Known rows, with every way that one mark hangs from another:
z788[z171[z281 z908[z575]] z401[z441] z866]: [ 1.42  0.32 -5.71 -3.42  1.89  3.23  1.84  0.57  1.80  4.14 -0.33 -0.29
 -1.68  2.93  1.95  2.37  1.32  5.83 -0.21  1.03 -0.66  1.56 -1.27  2.09]
z908[z575[z697[z788[z866[z441]]]]]: [-1.22  0.89 -1.25  0.60 -3.13  1.64 -0.33  1.23 -3.22 -4.10 -0.30  0.61
 -0.20 -1.04  2.11  2.52  1.92 -0.28  1.19 -0.54 -0.61  2.28 -1.39  2.24]
z575[z697[z788[z171[z281 z908] z401[z890]]]]: [ 0.21 -0.07 -1.03  1.93 -4.66  4.77  1.45  0.72 -0.50 -0.28  0.03 -1.28
 -0.13  2.56  2.37  1.55  1.01  1.90  0.57 -0.85 -0.04  2.47 -1.00  2.64]
z788[z171[z281[z401] z908[z575]] z866]: [ 0.25  1.39 -3.45 -2.14 -0.79  4.67  2.77 -0.06  0.99  2.64 -1.51  1.41
 -1.37  3.11  1.52  2.00  0.61  5.70 -0.50  0.96 -1.05  1.50 -1.91  2.37]
z575[z697[z788[z866[z441]]]]: [-0.55  2.14 -1.72  0.86 -1.95  3.96 -0.41  1.54 -3.14 -0.81  1.18  1.83
 -1.14 -0.33  1.95  2.04  1.34  1.07 -0.84 -0.61  0.23  2.38 -1.54  2.89]
z281[z401 z788[z171 z866] z890]: [ 0.64  2.47 -6.93  0.13 -4.85  2.52 -0.44  1.38 -2.39  1.50 -1.13  3.44
 -0.10  4.29 -0.57 -0.10  0.09  4.07 -0.77  2.88 -0.41  1.04 -1.36  2.50]
z401[z788[z171]]: [ 0.04  0.71 -0.84  0.53  0.68  1.70  1.73 -0.27  0.74 -0.66 -0.51 -1.05
  1.42  2.62  1.18  0.71 -0.18  0.41  1.10  1.64 -0.30  0.59 -1.12  2.30]
z788[z401[z171[z281 z908] z890] z866[z441]]: [ 1.78  2.83 -2.95 -0.25  1.30  1.25 -1.03 -0.12  0.01  7.23  0.77 -0.74
 -0.14  3.74  1.17  1.44  0.51  4.62  0.61  0.60 -0.96  0.84 -1.54  2.48]
z908[z575]: [-0.87 -0.10  0.31  0.44 -2.43 -0.25  0.03 -0.18 -1.47 -4.32 -1.46 -1.04
  1.22 -0.44  1.56  1.77  0.99 -1.73  3.08  0.49 -0.59  1.23 -1.01  1.35]
z697[z575 z788[z401[z171[z281] z441]]]: [ 0.23  0.77 -2.34  1.72 -3.03  5.41  0.50  0.24 -1.01 -1.04 -0.52 -1.56
 -0.60  1.46  2.82  1.26  1.03  2.42  1.87 -0.89 -0.37  1.64 -1.88  2.31]
z788[z866]: [-0.17  2.82 -1.83 -1.35  1.88  2.24 -0.65  0.69 -2.23  2.42  0.48  1.73
 -0.94  0.58  1.16  1.51  0.34  1.64 -0.67  1.64  0.14  1.09 -1.87  2.28]
z697[z575]: [-0.52 -0.37 -0.12  0.66 -3.40  3.12  0.20 -1.12 -0.31 -3.08 -1.68 -2.30
  0.71 -0.85  3.17  2.15  0.69  0.55  5.69  0.94 -0.33  1.02 -1.28  1.84]
z401[z788]: [-0.07  0.72  0.03  1.29  0.73  0.49  0.36 -0.56 -0.38 -1.57 -0.54 -1.48
  1.66  1.27  1.08  0.64  0.18 -1.41  1.22  1.69 -0.15  0.57 -0.93  2.16]
z908[z575[z697]]: [-1.45 -0.76  0.27  1.06 -4.30  0.02  0.13  0.01 -1.74 -6.24 -1.19 -1.52
  1.32 -0.90  2.43  2.25  1.62 -2.10  3.23  0.23 -0.67  1.94 -0.97  1.54]
z281[z401 z788 z890]: [ 0.73  1.12 -4.69  2.20 -6.55  0.57 -1.40  0.32 -2.38 -1.82 -1.74  1.59
  1.35  2.68 -0.74 -0.47  0.25  0.45  1.23  2.29 -0.20  0.84 -0.56  1.93]
z575[z697[z788[z171 z401]]]: [-0.15  0.68 -1.30  1.42 -4.44  4.54  0.79  1.02 -1.09 -1.86  0.62 -0.45
 -0.32  1.27  2.40  1.39  1.05  0.78  1.04 -0.29  0.38  2.30 -1.21  2.42]
z171[z281[z401[z441 z788[z866] z890]]]: [ 1.29  1.70 -3.71  0.63 -0.90  1.41  0.69  0.18 -3.02  0.81 -0.89 -0.09
  0.74  3.46 -0.47  1.02  0.49  2.32 -2.09  1.34 -0.17  0.92 -0.91  1.75]
z171[z281[z401[z441] z890] z908]: [ 1.71 -1.18 -3.44  1.68 -4.28  1.25  1.24 -0.87  0.36 -0.40 -2.07 -0.05
  0.59  2.33  0.12  0.81  0.78  1.61  0.27  0.45 -0.89  0.92 -0.51  1.74]
z171[z281[z890[z401[z788]]] z908[z575]]: [ 0.52 -1.42 -0.62  2.24 -4.63  0.75  1.75 -1.14  0.79 -2.19 -3.23 -1.52
  2.02  2.37  1.02  0.61  1.20  0.88  1.59  0.01 -1.56  1.02 -0.28  2.01]
z575[z697[z788[z171]]]: [-0.68  0.75 -0.72  1.60 -3.83  4.51  1.25  1.11 -1.58 -2.27  0.51  0.61
 -0.26  1.11  2.21  1.56  0.79  0.68 -0.01 -0.82  0.19  2.38 -1.38  2.59]
z575[z697[z788[z171[z281[z401 z890]]]]]: [-0.17  0.92 -2.31  2.39 -6.01  4.77  1.27  1.23 -2.48 -2.47 -0.09  0.75
 -0.14  2.13  1.36  0.95  0.93  1.13 -0.30 -0.22  0.05  2.16 -1.50  2.47]
z890[z401[z441]]: [ 0.97  1.74 -1.43 -0.61 -3.80 -1.37 -0.46  0.78 -2.60 -2.83  0.46  3.41
  1.55  0.57  0.78  1.39  0.54  1.53 -1.59 -0.48  0.20  1.16  0.76  1.40]
z788[z171[z281 z908] z401[z441 z890] z866]: [ 2.15  0.53 -5.48 -2.60  1.47  2.88  1.57  1.10  0.63  7.58  0.38 -0.43
 -1.26  5.24  1.44  2.25  0.56  7.11 -1.68  0.95 -0.54  1.55 -0.93  2.46]
z890[z401[z171 z441 z788]]: [ 0.32  2.16 -0.69  1.03 -2.60 -2.49  0.32  0.13 -1.33 -3.01  0.56  2.56
  2.86  2.84  0.93  0.33  0.07  1.10 -2.95 -0.44 -0.84  0.81  0.08  1.76]
z890[z401]: [ 0.58  2.26  0.50  0.27 -5.21  0.25 -0.29 -0.03 -1.75 -2.57 -0.32  2.24
  1.86  0.86  1.02  0.74  0.25  1.14  0.49  0.04  0.22  0.96  0.38  1.53]
z890[z401[z171[z788] z441]]: [ 0.43  2.31 -0.58 -0.45 -3.01 -0.74  0.78 -0.19 -1.29 -2.20  1.00  3.18
  1.94  2.04  1.01  0.63  0.11  1.40 -2.28 -1.30 -0.32  1.06  0.44  1.63]

Rows:
[ 0.26  2.69 -3.92  0.53 -2.80  0.82 -1.55  1.35 -2.99  1.31 -0.84  3.40
  1.07  2.88 -0.14 -0.29  0.35  2.71 -1.32  1.58 -0.23  1.11 -0.41  2.66] => z281[z788[z866] z890[z401]]
[ 0.64  1.27 -2.72  2.71 -5.03 -2.61 -0.62  1.04 -3.13 -2.28  0.10  2.14
  2.88  3.49 -0.08 -0.53  0.13 -0.07 -1.55  1.05 -0.94  0.35 -0.42  1.89] => z281[z890[z401[z171 z441 z788]]]
[ 1.09  1.68 -5.16 -0.24 -3.50 -0.71  0.06  1.67 -4.14  0.60  0.62  2.26
  0.44  4.14  0.07  1.76  0.24  3.41 -3.38  1.98 -0.54  1.16 -0.64  2.12] => z281[z401[z441 z788[z171 z866] z890]]
[ 1.32 -0.24 -4.88  0.48 -1.44  2.26  0.91 -0.60  0.69  1.93 -2.29  0.95
 -0.16  2.89  0.03  0.78  0.84  3.50 -1.23  0.59 -0.89  1.39 -0.66  2.38] => z171[z281[z401[z441] z788[z866] z890] z908]
[ 0.64  1.53 -2.47  0.72 -4.86  1.49  0.77 -0.30 -0.96 -2.62 -0.77  0.63
  1.02  2.35  0.57  0.68  0.12  0.95  0.98  2.25 -0.19  0.62 -0.91  1.73] => z281[z401[z788[z171]]]
[-1.60  0.47 -0.62  0.90 -3.68  1.84  0.06  1.14 -3.17 -4.53 -0.56  0.11
 -0.05 -0.43  2.30  2.19  1.76 -0.73  0.71 -0.27 -0.59  2.38 -1.53  2.17] => z908[z575[z697[z788[z866]]]]
[ 0.80  0.23 -5.40 -1.21  3.91  0.70  1.91  1.16 -0.33  2.38  0.19  1.26
 -0.22  3.37  0.72  1.59  0.59  3.44 -3.80  1.31 -0.92  1.06 -1.15  2.78] => z401[z441 z788[z171[z281[z890] z908] z866]]
[-0.21  1.49 -3.12 -0.18 -3.45  9.12  2.42  0.63 -0.61  1.71 -1.39  1.10
 -2.54  2.12  3.02  2.11  0.87  6.54  0.38 -0.45 -0.71  2.08 -2.48  3.30] => z697[z575 z788[z171[z281[z401] z908] z866]]
[ 1.23  0.29 -1.83 -1.70 -0.30  2.02  0.49 -0.30 -1.16  1.54  1.16 -1.73
  0.24  1.31  1.13  1.44  0.64 -0.04  1.57  0.63  0.79  1.11  0.56  1.95] => z171[z788[z401[z441 z890]]]
[ 0.28  2.79 -2.94  0.99 -2.97  5.53 -1.00  1.29 -2.91  3.02  0.46 -0.03
 -1.42  2.00  2.84  1.90  0.99  4.77  1.44 -0.32 -0.67  1.68 -2.26  3.16] => z697[z575 z788[z401[z171 z890] z866[z441]]]
[-1.50 -0.17  0.07  1.59 -4.54  1.50  0.26  0.78 -2.62 -5.70 -0.87 -0.57
  0.56 -0.52  2.30  2.03  1.66 -1.59  1.71 -0.60 -0.56  2.29 -1.23  1.96] => z908[z575[z697[z788]]]
[ 1.69  1.20 -4.42 -2.60 -0.93  1.80  0.04  1.11  0.51  6.27  0.46  0.11
 -1.13  3.17  2.05  2.98  0.97  6.50  2.03  0.98 -1.01  1.40 -0.85  2.70] => z788[z171[z908[z575]] z401[z890] z866[z441]]
[ 1.46  2.82 -4.65 -2.53  1.80  5.56  1.29  0.39  0.77  5.46 -0.12 -0.75
 -1.28  3.70  1.16  0.97  0.44  5.27  1.02  2.43  0.33  0.85 -1.96  2.00] => z788[z171[z281] z401 z866]
[ 1.26  1.49 -1.58  1.50 -3.41  2.48  0.84 -0.70 -2.04  0.17 -1.66 -1.01
  1.20  3.08 -0.32  0.65  0.14  1.46  0.77  0.92  0.06  0.83 -0.92  1.37] => z171[z281[z401[z890]]]
[-0.45  2.48  0.03  1.47  2.82  2.44  1.39 -1.57  1.57  1.84 -1.03 -0.59
  1.44  3.81  0.71 -0.32 -0.58  1.20 -0.35 -0.31 -0.83  0.82 -2.29  1.96] => z401[z171[z281[z788[z866]]]]
[ 0.53  1.93 -3.39  2.06 -4.19 -2.25 -0.83  1.43 -3.68 -1.11  0.39  2.79
  2.25  3.58 -0.07 -0.39  0.23  0.78 -2.53  1.38 -0.98  0.43 -0.73  2.12] => z281[z890[z401[z171 z441 z788[z866]]]]
[ 1.06  3.30 -5.34 -1.38 -2.33  2.36 -0.40  1.05 -2.04  3.78 -0.37  3.30
 -0.34  4.04 -0.07  1.69 -0.06  6.18 -0.97  1.09 -0.30  1.53 -0.63  2.64] => z281[z401[z890] z788[z171 z866[z441]]]
[-0.33  1.55 -2.16  1.54 -2.96  2.67 -0.42  1.80 -3.28  0.03  1.60  0.58
 -0.53  2.03  2.17  1.63  1.16  1.31 -2.07 -0.48 -0.10  2.50 -1.54  2.67] => z575[z697[z788[z401[z171 z441 z890] z866]]]
[ 0.12 -1.95 -2.53  2.42 -6.27  2.08  1.43 -1.41  1.25 -3.27 -3.81 -1.64
  1.26  2.12  1.11  0.94  1.60  1.17  2.37  0.13 -1.47  1.89 -0.52  2.08] => z171[z281[z401 z788 z890] z908[z575[z697]]]
[-0.39 -0.02 -1.36  0.61 -1.22  0.57  1.56  1.05 -1.45  2.70 -0.27 -1.02
  1.05  5.06  1.98  2.11  0.30  3.38 -1.61  1.26 -1.49  1.71 -1.07  3.29] => z401[z788[z171[z908[z575[z697]]] z866] z890]
[-0.42  1.09  1.46  3.96 -0.80 -1.91  0.78 -0.50 -1.12  1.34  0.03 -2.20
  3.60  6.33  0.89 -0.08 -1.03 -0.17 -1.25  0.45 -1.65  0.58 -1.52  2.46] => z401[z171 z788 z890]
[ 1.77  0.38 -5.10 -2.81  0.26  1.39  0.65  1.60  0.14  6.76  1.23  0.54
 -1.32  4.39  2.00  2.63  0.48  6.40 -1.42  1.18 -0.58  1.64 -0.73  2.57] => z788[z171[z908] z401[z441 z890] z866]
[-0.07 -0.10 -1.34 -2.49  1.61  5.50  2.90 -1.83  1.77  1.20 -1.20 -1.25
 -1.32 -0.49  2.31  2.75  2.10  2.44  1.78 -1.07 -0.77  2.04 -0.40  2.92] => z171[z281 z788[z866[z441]] z908[z575[z697]]]
[ 1.13 -0.48 -2.09 -3.03  0.83  2.80  1.05 -0.60  0.94  4.78  1.05 -0.76
 -1.34  1.35  2.32  2.38  1.04  2.63  0.11  0.20 -0.11  1.69  0.42  2.88] => z171[z788[z401[z441 z890] z866] z908]
[-0.10 -1.15 -0.11 -0.60 -2.04  2.14  2.64 -0.64  2.82 -0.66 -1.34 -0.39
  0.45  1.78  2.29  1.98  0.13  1.98  2.77 -0.19 -0.97  1.37 -0.93  2.03] => z788[z171[z908[z575]]]
[ 1.50  2.71 -2.67 -0.43  0.42  0.24 -1.68  0.23 -0.29  6.68  1.35 -0.07
 -0.16  3.15  1.55  1.69  0.46  4.08  0.75  0.75 -0.98  0.89 -1.41  2.54] => z788[z401[z171[z908] z890] z866[z441]]
[ 1.24 -0.24 -2.85  1.99 -3.72  2.41  1.38 -1.13  0.53  0.68 -2.41 -0.73
  0.61  3.12  0.30  0.28  0.73  1.93  0.37  1.61 -1.08  0.72 -1.08  2.30] => z171[z281[z401[z788[z866]] z890] z908]
